Each row comes from the steps of one path. Every step used is in the known rows, and no mark comes twice. Write the path behind each row, first mark first.
Known rows:
siba -> rika -> logolag -> kadeb -> bina: [ 3.24 -0.23 -2.15 -0.70 -0.97  0.42 -1.34 -0.47  2.08 -0.83 -0.51 -4.11
  2.00  3.82 -1.85 -3.23  1.32 -0.42  0.86  1.92  3.75 -2.36]
tugi -> kadeb: [-0.36  1.51  0.26  1.19  0.48 -0.29  0.30 -0.59  0.69  2.08  0.73 -1.36
  1.52  1.00  0.26 -0.67 -0.22 -0.02  1.07 -0.62  0.36 -0.53]
tugi -> vemeg: [-1.81  0.61 -0.01  0.83  0.29 -1.01  0.06  1.04 -0.28  0.45  0.59  1.40
  0.82  0.79  0.83 -0.09  0.52  0.94  0.30  0.53 -1.03 -1.84]
rika -> bina: [-1.45 -0.09  0.35  1.37  0.08 -0.35  0.45  0.18 -0.86  1.23 -1.14 -0.77
 -0.30 -0.11 -1.80  0.17 -1.23 -0.11 -0.62 -0.54  0.78 -1.93]
rika -> bina -> kadeb -> tugi: [-0.58 -0.03 -0.84  1.11 -0.87  0.27  0.31 -2.03 -0.55  2.09 -1.92 -2.97
 -1.32  1.86 -2.84 -1.35 -1.11 -1.20 -0.79 -2.81 -0.50 -2.09]
vemeg -> tugi -> kadeb: [-0.84  1.02  0.89  2.01  1.18  0.38 -0.79 -0.54  2.01  3.27  2.02 -1.42
  0.74  0.25 -0.20 -1.80 -0.59  1.39  2.25 -0.09  0.25  0.31]
vemeg -> siba: [-1.45 -1.85  0.11 -1.48 -0.11  0.03 -1.18  0.56 -0.42 -1.54  1.45  1.22
  0.29 -1.86 -0.63  1.11 -0.37 -0.60 -0.82 -0.18 -0.78 -0.98]
vemeg -> siba -> rika: [-1.34 -2.51  0.05 -2.07 -0.51 -1.53 -2.09 -0.34  0.64 -2.15  2.35  0.20
 -0.12 -1.96 -1.60  0.45  0.42 -0.93 -1.90  0.62  0.42 -2.68]
kadeb -> tugi -> vemeg: [-2.80 -0.06 -1.33  1.43  0.29 -0.40  0.40 -0.03  0.57 -0.19 -0.46  0.70
  0.55  2.30 -0.06 -0.22 -0.27  1.20  0.01 -1.21 -1.62 -1.56]
vokar -> tugi -> vemeg -> siba: [-3.74 -0.30  1.57 -0.57  0.86 -0.67 -2.20  0.52 -1.12 -1.71  2.06  3.99
  1.04 -0.54  1.31  0.89 -1.47  0.30  0.68 -0.36 -2.63 -0.73]
logolag -> rika -> bina -> kadeb: [ 0.01 -0.40 -0.69  1.66 -0.65  0.23  0.18 -0.82 -0.91  4.01  0.18 -3.26
 -0.35 -0.46 -2.57 -0.71  1.31 -1.39 -1.53 -1.21 -0.32 -2.16]
siba -> vemeg -> tugi -> kadeb -> bina: [-0.43  2.10 -0.66  1.67  1.22  0.82 -2.84  0.39  3.24  2.91  2.46 -0.87
  2.93 -0.02 -1.60 -3.48 -1.08  2.41  2.16 -1.33  0.09 -0.98]
rika -> logolag: [ 0.73 -0.63  1.47 -1.54 -0.47  0.17  0.20  0.06  0.38 -0.87 -1.03 -1.20
 -0.17  0.41  1.28 -0.39  0.00 -1.47  0.54  0.94  1.41  0.66]
rika -> bina -> kadeb: [ 0.47  0.64  0.37  0.79 -0.62 -0.38  0.18 -1.07 -1.48  2.74 -0.87 -2.18
 -0.94  0.52 -2.04 -1.29 -0.29 -1.41 -0.59 -1.11  0.26 -2.46]
siba -> vemeg -> tugi: [-1.17  1.21  1.45  0.29  1.19  0.88 -1.74  0.73  1.75  1.79  1.30  1.51
  0.43 -2.58 -0.37 -1.82  0.26  1.52  0.64  0.92 -0.50  0.86]
tugi -> vemeg -> siba: [-3.17 -1.23 -0.01 -0.56  0.25 -1.07 -1.05  1.56 -0.73 -0.94  2.08  2.80
  0.89 -1.05  0.20  0.97  0.12  0.36 -0.58  0.22 -1.95 -2.75]
kadeb -> tugi -> vemeg -> siba: [-4.04 -1.83 -1.24  0.02  0.13 -0.65 -0.88  0.51  0.17 -1.60  0.91  2.05
  0.71  0.33 -0.59  0.75 -0.64  0.69 -0.84 -1.35 -2.70 -2.49]
vemeg -> siba -> rika -> tugi -> kadeb: [-1.35 -2.74  1.90 -1.83 -0.01 -0.85 -2.51  0.36  0.58 -0.32  2.22 -2.17
  2.29 -1.39 -1.45 -1.62 -0.54 -1.25 -0.85 -1.50  0.31 -2.58]
vokar -> tugi -> kadeb -> bina: [ 0.30  1.80 -0.74  1.43  0.72  0.37 -2.08 -1.24  1.19  0.76  1.28 -1.12
  2.59  3.51 -0.02 -1.91 -2.90  0.60  2.94 -2.73 -0.06  0.36]
bina -> kadeb: [ 1.78  0.85  0.13 -0.73 -0.81  0.07 -0.20 -1.15 -0.38  1.71  0.34 -1.13
 -0.95  0.54 -0.31 -1.46  1.01 -1.57 -0.09 -0.68 -0.37 -0.47]
bina -> kadeb -> tugi: [ 0.65  0.13 -1.18 -0.04 -0.84  0.45 -0.06 -2.24  0.40  1.13 -0.73 -2.11
 -1.15  2.19 -1.21 -1.72  0.14 -1.12 -0.25 -2.31 -1.10  0.00]

Which path is each row?
[-3.48 -3.34  0.12 -1.89 -0.63 -1.85 -1.48 -0.08  1.43 -3.23  0.76 -0.40
  0.36  0.88 -0.28 -0.23  0.31 -1.17 -1.40  0.63  0.01 -3.23] : kadeb -> tugi -> vemeg -> siba -> rika -> logolag
[ 0.50  0.34 -1.38  2.11  0.73  0.48 -2.16 -0.46  2.81  2.65  2.33 -2.39
  1.79  2.00 -1.46 -2.77 -1.65  2.21  2.72 -1.56  0.47 -0.64] : vemeg -> tugi -> kadeb -> bina
[-4.00 -2.32 -1.87  1.82 -0.66 -0.40 -0.69 -0.33 -0.73  2.13  1.08 -1.26
  0.40 -0.03 -3.24  0.03  0.57 -0.85 -2.43 -2.57 -2.89 -4.59] : logolag -> rika -> bina -> kadeb -> tugi -> vemeg -> siba
[-5.67 -2.66 -1.09  0.91 -0.16 -2.51 -1.45 -0.13  0.12 -1.03  0.60  0.00
  0.35  0.21 -3.03  0.32 -0.96  0.29 -2.36 -0.83 -0.68 -5.69] : kadeb -> tugi -> vemeg -> siba -> rika -> bina
[-1.36 -0.81 -0.11 -1.50 -0.45 -0.67 -1.12  0.91  0.57 -1.21  1.31 -0.34
  2.05  1.00 -0.20 -1.15  2.38 -0.83 -0.13  3.43  1.40 -4.12] : tugi -> vemeg -> siba -> rika -> logolag -> kadeb
[-2.62 -2.56  1.41 -2.29 -0.60 -2.43 -1.78  0.82  0.71 -2.50  1.95  0.51
  0.73 -0.64  0.67  0.06  1.11 -1.43 -1.14  2.09  0.53 -3.70] : tugi -> vemeg -> siba -> rika -> logolag
[-4.66 -2.14  0.18  0.35 -0.13 -2.89 -1.66  0.82 -0.65 -0.29  1.73  0.95
  0.48 -1.10 -2.28  0.37 -0.28  0.06 -2.24  0.71 -0.03 -6.20] : tugi -> vemeg -> siba -> rika -> bina
[-1.69 -2.51  0.33 -2.63 -1.67 -1.83 -1.84 -1.44  0.98 -1.23  1.18 -1.52
 -0.40  1.70 -0.52 -1.76  1.32 -2.82 -1.42  0.02 -0.38 -3.62] : bina -> kadeb -> tugi -> vemeg -> siba -> rika -> logolag
[ 1.03 -1.77 -1.47  1.04  0.00  1.40 -1.81  0.91  1.47  1.90  1.22 -4.35
  4.20  1.15 -1.86 -2.70 -0.39  0.64  0.72 -3.69 -0.21 -0.68] : logolag -> rika -> tugi -> kadeb -> bina
[-0.32 -1.87 -1.10 -1.81 -0.80  0.82 -0.96 -1.14  1.70 -2.54 -0.48 -2.95
  0.92  1.69 -2.11 -1.22  1.17 -1.72 -0.73  1.37  1.98 -1.84] : vemeg -> siba -> rika -> logolag -> kadeb -> tugi
[ 0.02 -3.32 -0.51 -1.77 -0.41 -1.00 -3.98  0.59  1.47 -1.02  2.61 -3.13
  3.51  0.46 -2.55 -2.72 -1.68 -0.48 -0.38 -2.92  0.72 -3.40] : vemeg -> siba -> rika -> tugi -> kadeb -> bina
[-0.92 -4.09  1.60 -3.20 -0.44 -0.82 -2.85  0.95 -0.05 -2.32  1.31 -0.91
  0.90 -2.28 -1.57 -0.95 -0.29 -1.20 -1.84 -0.70 -0.05 -1.59] : vemeg -> siba -> rika -> tugi
[ 1.84  0.34  0.21 -0.89 -0.66  0.53  0.04 -0.65  1.25 -0.41 -0.76 -3.17
  1.03  2.04 -0.45 -2.03  2.37 -1.17  0.42  3.32  3.35 -1.39] : siba -> rika -> logolag -> kadeb
[-2.64 -2.83  1.43 -1.81  0.26 -0.33 -1.84  2.65 -1.16 -1.23  1.17  1.64
  2.10 -1.52  0.28 -0.36 -0.61  0.08 -0.56 -1.34 -2.19 -2.14] : rika -> tugi -> vemeg -> siba
[-2.46 -0.30 -1.05  1.53 -0.81 -2.19 -0.48 -1.79  0.05  2.09 -0.47 -2.47
 -0.73  2.77 -2.75 -2.21  0.43 -0.58 -1.48 -1.30 -0.39 -5.37] : siba -> rika -> bina -> kadeb -> tugi -> vemeg
[-0.20 -1.14  0.87  1.02  0.41  1.32 -0.36  0.83  0.50  2.63  0.90 -3.55
  3.06 -0.36 -0.58 -1.57  0.66 -0.31  0.28 -2.25 -0.44  0.41] : logolag -> rika -> tugi -> kadeb
[-4.18 -2.75 -1.39 -0.49 -0.24 -2.00 -1.66 -0.25  1.06 -2.16  1.79  0.88
  0.54  0.46 -1.44  0.03  0.29  0.26 -1.82 -0.37 -1.45 -3.94] : kadeb -> tugi -> vemeg -> siba -> rika
[-2.49 -1.74 -1.17 -1.22 -1.06 -2.17 -2.07 -1.38  0.67 -0.59  2.14 -0.36
 -0.28  1.27 -1.73 -1.28  1.27 -1.29 -1.99 -0.92 -1.78 -4.41] : bina -> kadeb -> tugi -> vemeg -> siba -> rika
[-2.08 -0.66 -1.21 -0.34 -0.20  1.31  0.07  0.66  0.42 -1.28 -0.71 -0.34
  2.05  2.67 -0.35 -0.76  0.62 -0.19  0.62  0.63 -0.37 -2.21] : rika -> logolag -> kadeb -> tugi -> vemeg -> siba
[-3.78 -1.31 -0.94  0.68 -0.64 -0.84 -0.67 -0.57 -1.17  1.13  0.13 -0.02
 -0.28  0.90 -2.68 -0.48 -0.87 -0.94 -1.45 -2.60 -2.39 -4.97] : rika -> bina -> kadeb -> tugi -> vemeg -> siba
[-5.36 -1.21  1.55  0.35  0.50 -2.57 -2.62 -0.05 -1.08 -0.74  1.87  2.17
  0.51 -0.63 -1.18  0.42 -1.87 -0.11 -0.86  0.09 -0.65 -4.18] : vokar -> tugi -> vemeg -> siba -> rika -> bina
[-3.00 -1.99  0.01 -1.07 -0.11 -2.62 -1.95  0.73  0.29 -1.65  2.92  1.73
  0.69 -0.93 -0.51  0.37  0.92 -0.01 -1.62  1.15 -0.75 -4.30] : tugi -> vemeg -> siba -> rika
[-4.18 -0.92 -2.51  1.73  0.11 -0.67 -0.59 -0.09  0.06  0.24 -0.08 -1.03
  1.73  1.87 -3.81 -0.74  0.40  1.02 -1.49  0.17  0.01 -6.42] : logolag -> kadeb -> tugi -> vemeg -> siba -> rika -> bina
[-0.57 -0.72 -1.05  0.58 -1.10 -1.23 -0.53 -2.91  0.42  1.60 -1.10 -3.75
 -1.43  1.96 -3.84 -1.97 -0.17 -1.48 -1.86 -1.87  0.81 -3.47] : siba -> rika -> bina -> kadeb -> tugi
[-2.04 -2.72 -0.87 -0.74 -1.36 -1.44 -1.67 -2.41 -0.02  0.10  0.30 -2.92
 -1.41  0.19 -4.44 -1.13 -0.53 -2.09 -2.66 -2.04 -0.07 -4.41] : vemeg -> siba -> rika -> bina -> kadeb -> tugi
[-2.72 -2.77  0.29 -0.66 -0.35 -2.03 -1.64 -0.24 -0.42 -0.75  0.99 -0.53
 -0.29 -1.97 -3.05  0.52 -0.74 -0.72 -2.45  0.21  0.99 -4.29] : vemeg -> siba -> rika -> bina
